Every row comes from one small tree of marks. The marks that hang from a mark follow it in brackets, in alphabetical order. Every link used is in the known rows. Which tree was each row made from?
Known rows
Z[S W[J K[P[V]]]]: [-21  33  14  17 -55  17 -46   1 -23  25  11 -35   3 -19  11 -30  23 -32
   9  13  24 -11  30  12  19  51  28 -17  -9   9  32]
X[P[J[W] K Z[S[C]]]]: [  7  -9  50  21  30  11 -13  -4 -26  -2   6 -22  15 -24   3 -30 -22  30
   8  16  28 -38 -11  -6  -6  28 -20  27  11   8   2]
K[P[V[W] X Z[S]]]: [-13   5  29  28  14  18 -18 -11 -15 -15   8  -1   7 -45   7   7  -1  19
 -12  54  41 -14  -2   6 -16  52  30   9 -16  17  31]
Z[S[C[W[J V]]]]: [  2  -3  -6   9 -56  23 -24 -30   3 -15  10   6  -1 -11   6 -25  -5  -3
 -10  -8  13 -15  -4   3   9  34  30 -11  16 -15   8]
Z[S[C] W[K[P[J V]]]]: [-11   6  28  15 -38  27 -35 -16 -33  -2  -3 -26   3 -21  11 -31  11   3
   3   5  27  -3   4  16  24  63  28   2   1   8  31]
Z[W[J]]: [-18  22  -6   4 -29   0 -19  11 -18  19  25  -9   0   5  -1 -14  21 -34
  10 -18   0 -13  19  10  23  15   1 -14 -16   1   2]
W[J K[P[V X Z]]]: [-13  51  11  21  -4  -4 -23  18 -32  17   8  -9  19 -41  12 -30  23 -37
   5  49   2   8  32  -5 -23  13   9  -8 -20  24  11]
Z[S[C] W[J[P[X]] K V]]: [-20  28  18  21 -89  22 -32  -3 -34   5   6 -36  10 -15  14 -36  40 -31
  -4  -8  17   9  12  12   2  50  45 -34  -8  12  27]
W[J K[P] V Z[S[C]]]: [  -6   30   13   19 -113   10  -66    4  -12   -6   -9  -53   11  -43
   17  -52    1  -41   -4   39   28    4   22   -3  -42   16   62  -34
    1   37   31]
Z[S[C]]: [ 12 -10  11  10 -19  14 -17 -31   2 -16  -9  13  -5 -11   4 -13 -13  18
  -1  -7  27   1 -19   8   8  34  36  11  20 -24  11]
C[P[V Z] S W]: [ -2 -26 -12 -11  -2  45  -1 -22  -1 -18  17  42   5 -32   7 -22  -1  30
  -9   8  13 -43   3  -3  25  58  -4  15  -8  10  25]
X[P[K]]: [  7 -10  28   5  24  -2   1  12 -15  10  15   3   6  -6   0   7  -4  15
   9  21   9 -10   5   2   0  13 -36  10  -1  17 -13]
X[P[J Z[S]]]: [  9  -9  30  16  43   6  -7  -4 -18  -8 -10   3   8 -24   6   2 -18  37
  11  13  18 -43  -9  -3 -13  20  -7  18   8  -5 -13]
K[W]: [ -4   5  -6   9   7  15  -4  -8  -4  10   6 -15   2   1   6 -15  -5  -6
   5  -6   0  -5   7  -7   7   5  21  -4  -7  -6  15]
J[P[V[W]]]: [ -7  -6  18  12   0  28  -1  19 -18   4  11 -26   8  12   4   3  13   9
  -5  15   6   3  17  -7  -9  13  11  -7 -22  24  24]
K[W[J Z]]: [ -4  23 -11  19 -28  10 -32   6  -8  16   6 -29   4 -10  12 -36  -8 -32
   9  -1  11 -15  15 -15 -12  -3  45 -11 -12  -1  23]
V[W[J K Z]]: [-12  20   0  -5 -55   7 -41  44 -28  18   2 -45  -7   0  -4 -50  17 -45
   6   3   8  -6  23   6  -5   5  40 -17 -10  15  25]
W[Z]: [  0  -8   1   5 -33   2 -19   0   1 -10 -12 -27  -4 -18   7 -10 -14   1
   1   5  24  -9 -11   0 -18  -3  27  -2  -1  14  23]
X[P]: [  8  -9  12   4  18  -7   2   4 -11   3   7  19   5  -6   1  23  -4  22
   6   5   5 -16   1   6  -5   8 -20   4   3  10 -15]
Z[S[C] W]: [ -7 -12  11   8 -40  20 -23 -33 -11 -10   7  -3  -9 -10   3 -14   0  11
   5 -26  36 -10 -16  25  36  55  35   2   8 -17  23]
C[W[Z]]: [ -7 -13 -16  -1 -48  12 -16  -9  -4 -11   7 -12  -5 -19  10 -14  -9  -2
  -5 -15   8 -29  -3  -2   7   4  12 -13  -2  18  23]
P[J V]: [  3   0  10  10  35  27  10   9  -6   1  -9 -27   9  13   4 -12   4  11
 -12  29 -11 -14   1 -14 -18  11 -19  21  -3  -1  -2]
P[J K V X Z]: [ -7   5  39  25  70  28  23   7 -25  -5  -3 -38  16 -25   9 -31   8  15
 -11  64   9 -14 -14 -14 -26  32 -30  36 -17   7   8]
S[C[P[J V X]] Z[W]]: [  0   3   8   0  -8  21 -17  -4 -32 -21   7  34  12 -20   7  -9  22  30
  -3 -13  27 -20 -18  15  26  53  29  32   2  -1  -7]
J[W[V]]: [-17   4   1   4 -52   9  -4  -3  13   4  14 -61  10   5  -2 -16   4 -15
 -19   0   5 -15   3  -6 -21  -5  -6 -21   0  30  24]
S[C[P W]]: [ 11 -11 -10  -9 -18   8 -11 -13 -21 -24  23  52  10 -16  -1 -12   7  11
  -2 -30  -5 -10  -2   6  37  15   9   3   7  10  -1]
X[P[J K Z[S]]]: [  7 -10  46  17  48  11  -8   4 -22  -1  -3 -14   9 -23   5 -14 -18  31
  13  29  20 -37  -5  -6  -7  25 -24  24   6   2 -11]

Write each row's tree
[-23  24  20  12 -14   9 -12  16 -41  12   3 -30  10 -16  10 -11  35 -18
  -3  14   0   1  15   9   9  37  -5  -7 -21  31  19] : Z[W[K[P[J V X]]]]
[  5  -1  30  15 -32  10 -22   6 -22  -3 -12 -42  13 -13   8 -23  -5  13
  -8   5  16 -28  -8  -4 -31  19   3   1  14  24  11] : X[P[J[W[K V Z[S[C]]]]]]
[-12  16 -15  17 -56  21 -29   4   3   7   9 -57   6  -8  11 -37  -5 -36
  -2  12   8 -18  17 -15 -30  -5  44 -28 -14  15  23] : K[W[J V Z]]
[ 19   2  12  -1  15   2 -10   6 -26 -21  -2  39  16  -6  -4 -15   9  12
  -3 -15  -8   1  -7  -3  11   8   9  19   9   2 -15] : S[C[P[J]]]
[-24  11  31  25 -33  16  -7  -5 -31  -6  -5 -40  13 -36  18  -5  27   3
   1   5  25  -2  -1   4 -14  33  33 -27 -21  26  37] : J[P[X Z[S W[K V]]]]
[ -2 -20  14   0  -3  21  -9  16 -19   6   9 -28  -3  -5   1  -2   0  19
   3  26  22 -23   7  14 -11  27  -2   5  -5  26  18] : X[P[V[W[K Z]]]]
[-20  49   9  16 -47  -7 -26  21 -24   6   8 -31  22 -40  10 -29  28 -51
  -5  48  -7   8  34  -6 -40   1  12 -36 -19  41   4] : W[J K[P[X Z]] V]
[  7   2  -4  10 -37  17 -26 -28  -4  -9   8  23  -3 -13   7 -26  -7   0
  -3 -17  15 -13  -5   3  19  35  32   0  17 -25   8] : Z[S[C[W[J]]]]
[-18   7  18   5 -51  13 -26  -6  -5  -8  -5 -53  10 -39   9 -24   1 -10
  -1  43  15  -1  20   3 -24  11  20 -31  -4  42  24] : W[K[P[Z[S]]] V]
[-14  -6  11   7  15  17  -5  -2 -25  12  27 -20   6 -22   4 -11   2  12
  22  22  21 -36  17  18   5  27 -19   3 -13  20  10] : X[P[V Z[W[J K]]]]
[ -9  30  14  36 -88  12 -37  11  -5  -4 -12 -50  14 -28  22 -13  16 -29
 -18  25  27  -6   6 -18 -62  12  59 -35 -11  24  28] : W[J[P[X]] V Z[S]]
[  0   5  12   8 -40  12 -27   1 -22 -10   4   5  10 -45  15 -16  22  -1
 -14  -1  25 -26  -9  -5  18  40  20   2   0  25  32] : C[P[K X] W[Z[S]]]
[-30   0  -1 -10 -64  18  -9   5 -14   8  12 -63  -2   1   1 -22  28 -24
   1  -5  -1  -4  15  20  13  18  -1 -33 -13  31  23] : Z[W[K V]]
[ -9  15  20  12 -41  10 -39  48 -30  14  15 -38   2   4   0 -34  11 -35
   4   9  14  -6  24  -9 -11   3  33 -15 -22  24  21] : V[W[J[P[K]] Z]]
[-14  30   5  34 -26  23 -17  -4 -11   8  10 -36  18 -18  17 -23  11 -25
  -3  13   8 -11  18 -20 -28  12  46 -29 -19   5  21] : K[W[J[P[X Z[S]]] V]]
[-10  11  -7   3 -40  35 -12   5 -21  14   8  10   6 -17  19 -51  13 -18
  -2   6  -8 -12  29 -16   3  42   1 -13 -18   7  24] : C[S W[J[P[V Z]] K]]
[-23  -8  -8 -11 -59  19 -20  -6   5  -5  11 -26  -6  -5   5  -2   3   9
   3  -9  26 -27   0  18  14  23  20 -10  -2   9  -1] : S[Z[W[V]]]
[  0 -17  24  12  -8  19 -16 -18 -13  -8  29  -3   7 -31   5 -24 -19  17
  10  23  26 -37   4   6   2  31 -13   0   5  11  -3] : X[P[K Z[S[C[W[J V]]]]]]
[-15 -12  17  18  22  37   3 -19  -6 -14   3 -22  -5 -28   3 -10   4  27
 -12  39  45 -25 -21  16 -10  62  34  18  -8 -11  40] : P[V[W] X Z[S]]
[  0  -5  15   8 -16  23 -24  15 -17  13   7 -27  -2  -7   3 -13   2   8
   4  29  29 -29  13  11 -13  36  13   4   0  12  19] : X[P[V[W[J K Z[S]]]]]
[  5  -9 -13 -15 -25  22  -9  -3  -6  -8   7  63   4 -15   5 -11  14   8
 -15 -20  -7 -24   6  -8  31  48  -2   3  -1   6   7] : C[P S W]
[-15  -3  27  20 -15  16 -16 -11 -21  -5   4 -25   8 -24  13  -3   0  17
  17 -10  30 -15   4   1   7  21  29 -14 -17  13  31] : J[P[Z[S W]]]
[ -7  13  25  18  -2  34  -7  26 -32   1 -28 -53   2  -6   9 -30  29  -2
 -26  36  14 -11 -13  -3 -31  50  29  17  -6   4  33] : P[J V[W[K Z[S]]] X]
[-11  27  -3  -9 -58  15 -23  18 -18   4  -6  39   8 -25  11 -17  44 -10
 -13  -2  18 -11   5   6   7  69  31   2  -7   6   0] : C[P[X] S[Z[W[J K V]]]]
[ -9  16   6  -2 -56  11 -32   5 -26 -11  29  22  13 -23   4 -25  29  -7
  -1  -6  27 -10   0  16  24  43  28   5  -2  13 -13] : S[C[P[K X]] Z[W[J V]]]
[  9  -8  -1  -5 -27  28 -20   0 -34 -21   2   2  13 -22   8 -44  10   8
  -6  -7  -1 -16  -1  -2  15  21  16  10   5  25  20] : S[C[P[J V] W[K Z]]]
[ -4   1  40  30   0  16  -4 -13 -34 -14   6   1  15 -41  19 -17   6  18
  -1  10  25   3 -10  -9  -1  34  17   0 -12  13  25] : J[P[K X Z[S[C[W]]]]]
[ -1   5  22  -1  33  36   3  24 -32  -9 -17  23  11 -22   3 -32  31  16
 -20  31   8 -18  -5  -6  -8  70  11  31 -14   4  18] : C[P[J V[W[K]] X Z] S]
[  4  -7  24  11  29   8  -1   6 -18  16  19  -6   7  -5   4  -3  -7  11
  11  16   9 -13  10  -3   5  17 -22   7  -5  13  -4] : X[P[K[W]]]
[ 12 -10   6  -4  12   3 -10 -15 -18 -29  12  40  11 -28  -5 -16  -5  22
  10 -11  15  -5 -10   9  19   9  20  15   5   6   1] : S[C[P[Z]]]
[-21  23  24  16 -48   6 -33  -7 -29  10  -6 -22   0 -31  13  -8  27 -14
   2   1  29   0   5  18  20  58  31 -15  -6  12  34] : Z[S W[K[P[X]]]]
